Known rows, with every step that occurs:
b h w z y s: [ 0.12 -0.02  0.17  0.07 -0.12  0.09  0.05 -0.03  0.06  0.36  0.11  0.09
  0.11  0.29 -0.36 -0.02 -0.01  0.40  0.16 -0.02 -0.16 -0.04 -0.29  0.07
  0.12]
s d k: [ 0.03  0.15  0.33 -0.13  0.02  0.10 -0.07  0.19  0.06 -0.62  0.03 -0.01
  0.12 -0.11  0.24  0.39  0.09 -0.22  0.06  0.12  0.17  0.16  0.06  0.06
 -0.02]
h v: [ 0.08  0.02  0.34  0.13  0.28 -0.05  0.00  0.30  0.05 -0.51 -0.02 -0.13
 -0.06 -0.18  0.05  0.02 -0.07 -0.52  0.00 -0.02  0.13  0.26  0.12 -0.07
  0.07]
z y s d k v: [-0.18  0.22  0.13 -0.12 -0.01 -0.09  0.02  0.28  0.06 -0.05  0.03  0.03
  0.08 -0.16  0.72  0.49 -0.11 -0.20  0.04  0.09  0.00  0.36  0.15  0.05
 -0.10]
w h v k d: [-0.11 -0.15 -0.14  0.06  0.10 -0.07 -0.04 -0.03  0.13 -0.29  0.00 -0.01
  0.10  0.00  0.36 -0.11 -0.01 -0.13 -0.13 -0.05  0.05  0.06  0.17  0.06
 -0.13]
v k: [ 0.10  0.08  0.53 -0.36 -0.05  0.17 -0.04  0.23  0.12 -0.91  0.04 -0.14
 -0.04 -0.30 -0.13  0.21 -0.04 -0.07  0.01  0.01  0.00  0.13  0.15  0.03
  0.09]
b h v k d: [ 0.00 -0.11 -0.02  0.01  0.11  0.00 -0.04 -0.07  0.03 -0.31  0.00  0.22
  0.16  0.02  0.17  0.26  0.01 -0.16 -0.04 -0.09 -0.14  0.19 -0.06  0.16
 -0.05]
k v h w z y s d: [-0.07 -0.04 -0.49  0.27 -0.05 -0.13  0.09 -0.19  0.03  0.65 -0.11 -0.01
  0.02  0.05  0.05 -0.20  0.00  0.30  0.06 -0.02 -0.02 -0.20 -0.13 -0.10
 -0.07]
y z w: [ 0.17  0.02  0.30 -0.16 -0.03  0.07 -0.06  0.16 -0.05 -0.32 -0.04  0.03
 -0.22 -0.11 -0.39  0.13  0.02 -0.18  0.04  0.10 -0.05 -0.23 -0.06 -0.13
  0.07]
b h v k: [ 0.07 -0.05  0.18 -0.10  0.03  0.11  0.00  0.04  0.09 -0.59  0.07 -0.01
  0.06 -0.09 -0.03  0.15 -0.05 -0.07 -0.08 -0.13 -0.12  0.24  0.00  0.16
  0.05]
z w h v k: [ 0.06 -0.17 -0.15 -0.12 -0.02 -0.15 -0.02 -0.02  0.01 -0.48  0.05 -0.05
 -0.10 -0.09  0.19 -0.34 -0.04  0.10 -0.17  0.02  0.05 -0.14  0.13  0.03
 -0.07]
b h: [ 0.32  0.13  0.48  0.02  0.01  0.14 -0.03  0.24  0.06 -0.47  0.10  0.06
  0.07  0.09 -0.70  0.41 -0.02  0.08  0.06  0.00 -0.12  0.15 -0.12  0.09
  0.12]
k v h w z: [ 0.03 -0.09 -0.43  0.16  0.04 -0.06 -0.02 -0.12 -0.10  0.08 -0.17 -0.08
 -0.10 -0.01 -0.65 -0.56  0.06  0.42 -0.08 -0.10  0.03 -0.19 -0.11 -0.21
  0.02]
b h w z y s d k: [-0.06  0.00 -0.11  0.00 -0.19  0.12  0.02 -0.20  0.03  0.41  0.11  0.16
  0.27  0.34  0.25  0.16  0.12  0.42  0.14  0.03 -0.07 -0.04 -0.30  0.19
 -0.03]
h w z y s d: [-0.01 -0.01  0.17  0.16  0.02  0.02  0.08 -0.02  0.08  0.45  0.01 -0.03
  0.09  0.08  0.28 -0.01  0.06 -0.04  0.23  0.10  0.14 -0.13 -0.15 -0.05
  0.04]
s y z: [-0.03  0.17  0.55 -0.10  0.07  0.27  0.03  0.21  0.00  0.09  0.06  0.00
 -0.17  0.03 -0.35  0.42 -0.01 -0.57  0.04  0.00  0.01 -0.02  0.12  0.02
  0.24]
k v h b: [ 0.19  0.06 -0.08  0.21  0.09 -0.13 -0.07  0.06 -0.09 -0.05 -0.11  0.03
 -0.14 -0.26 -0.37  0.03 -0.13 -0.16 -0.04 -0.03 -0.09  0.26  0.09 -0.12
 -0.01]
b h w z y: [ 0.14 -0.07  0.29  0.06  0.04  0.06  0.07 -0.07 -0.19  0.42  0.12  0.01
  0.00  0.32 -0.87 -0.22  0.05  0.23  0.03 -0.05 -0.05 -0.14 -0.20  0.00
  0.18]
b h w: [ 0.30 -0.07  0.19  0.16 -0.04  0.06 -0.05  0.16 -0.06 -0.30  0.09  0.26
  0.07  0.18 -0.57  0.20  0.02  0.13  0.11  0.11 -0.07 -0.04 -0.31  0.10
  0.16]
w z y s d k: [-0.13  0.20  0.30 -0.22 -0.06  0.13  0.02 -0.01  0.16  0.08  0.04 -0.21
  0.16 -0.01  0.48  0.22  0.06  0.05  0.11 -0.01  0.08  0.16  0.08  0.02
 -0.08]
h v k: [-0.05 -0.04  0.27 -0.18  0.13  0.04  0.00  0.17  0.08 -0.76 -0.01 -0.17
 -0.05 -0.34  0.30 -0.03 -0.08 -0.36 -0.06 -0.07  0.06  0.25  0.19  0.01
  0.04]

Rows:
[-0.15 -0.03 -0.82  0.11 -0.20  0.00 -0.10 -0.23  0.12  0.04 -0.18  0.06
  0.16  0.01  0.48 -0.18  0.12  0.60  0.02 -0.01  0.03 -0.08 -0.21 -0.03
 -0.18] -> y s d k v h w z
[-0.15  0.12 -0.38  0.05 -0.08 -0.07 -0.02 -0.29 -0.01  0.67 -0.09 -0.07
  0.06 -0.13  0.43 -0.01 -0.03  0.11 -0.02 -0.11 -0.08  0.25  0.09 -0.04
 -0.20] -> w z y s d k v h b
[-0.12 -0.05 -0.53  0.08 -0.20 -0.19  0.02 -0.06 -0.02  0.11 -0.02  0.21
  0.12  0.00  0.55  0.17 -0.10  0.17  0.03  0.13 -0.12  0.01 -0.07  0.11
 -0.10] -> z y s d k v h w
[-0.19  0.15 -0.37 -0.11 -0.12 -0.01  0.04 -0.19  0.12  0.28 -0.08 -0.20
  0.10 -0.03  0.25  0.02 -0.01  0.39 -0.05 -0.13 -0.08  0.11  0.10 -0.02
 -0.18] -> w z y s d k v h
[-0.09  0.18  0.08 -0.06  0.11 -0.03 -0.05  0.27 -0.04 -0.40 -0.04  0.03
  0.03 -0.18  0.31  0.29  0.05 -0.21 -0.05  0.06  0.18  0.28  0.10 -0.03
 -0.08] -> s d k v
[-0.06 -0.06 -0.12  0.16  0.10 -0.05  0.07 -0.02 -0.11  0.52  0.06  0.06
 -0.23  0.25 -0.02 -0.11 -0.02 -0.40 -0.13  0.02  0.05 -0.30  0.12  0.03
  0.08] -> s y z w h v
[ 0.36 -0.03  0.12  0.15  0.00 -0.18 -0.11  0.06 -0.13  0.03  0.08  0.14
 -0.13  0.01 -0.25 -0.09 -0.04 -0.04  0.01  0.18  0.04 -0.07 -0.01 -0.05
 -0.02] -> z w h b
[ 0.09 -0.05  0.21  0.07  0.09  0.09 -0.05  0.08 -0.05 -0.13 -0.04 -0.09
 -0.04  0.02 -0.42 -0.38  0.12  0.10  0.07  0.02  0.20 -0.14 -0.15 -0.17
  0.13] -> h w z
[ 0.05  0.17  0.56 -0.14  0.02  0.12  0.06  0.16  0.19  0.05  0.03 -0.29
  0.00 -0.07 -0.13  0.08 -0.07  0.05  0.13 -0.07 -0.02  0.15  0.09 -0.09
  0.06] -> w z y s
[ 0.02 -0.07  0.40 -0.02  0.14  0.00  0.07  0.05 -0.18  0.27  0.05 -0.15
 -0.10  0.08 -0.53 -0.40  0.03 -0.06  0.04  0.00  0.14 -0.14 -0.02 -0.15
  0.17] -> h w z y
[-0.10  0.14 -0.26 -0.07 -0.14 -0.10  0.03  0.03  0.11 -0.07 -0.02 -0.01
  0.10 -0.10  0.43  0.41 -0.14  0.13 -0.02  0.03 -0.16  0.20  0.12  0.09
 -0.15] -> z y s d k v h
[-0.24 -0.20 -0.41 -0.04  0.03 -0.06  0.02 -0.25 -0.13  0.54  0.01  0.28
 -0.13  0.22  0.43 -0.03  0.04 -0.34 -0.16  0.01 -0.02 -0.36  0.12  0.13
 -0.05] -> s y z w h v k d
[-0.03 -0.11 -0.25  0.10  0.09 -0.15  0.09 -0.13 -0.23  0.47 -0.08 -0.15
 -0.17  0.05 -0.77 -0.59 -0.03  0.26 -0.12 -0.11 -0.02 -0.19  0.01 -0.20
  0.06] -> k v h w z y
[-0.15 -0.26 -0.43 -0.04 -0.04 -0.09 -0.06 -0.23  0.00  0.03 -0.06  0.12
 -0.08  0.04  0.34 -0.22  0.06 -0.08 -0.16 -0.02 -0.07 -0.34  0.03 -0.01
 -0.18] -> y z w h v k d
[-0.21 -0.08 -0.53  0.02 -0.01 -0.12  0.06 -0.30 -0.26  0.49 -0.07 -0.04
  0.00  0.11 -0.16 -0.44  0.10  0.29 -0.13 -0.06  0.07 -0.19  0.01 -0.07
 -0.08] -> s d k v h w z y
[ 0.33  0.03  0.18  0.14  0.01  0.01 -0.08 -0.01  0.01 -0.28 -0.04  0.00
 -0.05 -0.20 -0.44  0.14 -0.09 -0.17  0.06  0.02 -0.10  0.16  0.03 -0.03
  0.05] -> v h b
[-0.16  0.01 -0.01 -0.08 -0.11  0.06  0.00 -0.07  0.03  0.25  0.04 -0.01
  0.17  0.09  0.57 -0.02  0.09  0.11  0.15  0.09  0.12 -0.04 -0.11  0.03
 -0.03] -> h w z y s d k
[-0.18 -0.12 -0.20 -0.14 -0.05  0.04  0.06 -0.14 -0.07  0.26  0.08  0.05
 -0.23  0.09  0.23 -0.15 -0.02 -0.24 -0.19 -0.03 -0.01 -0.32  0.19  0.11
  0.05] -> s y z w h v k
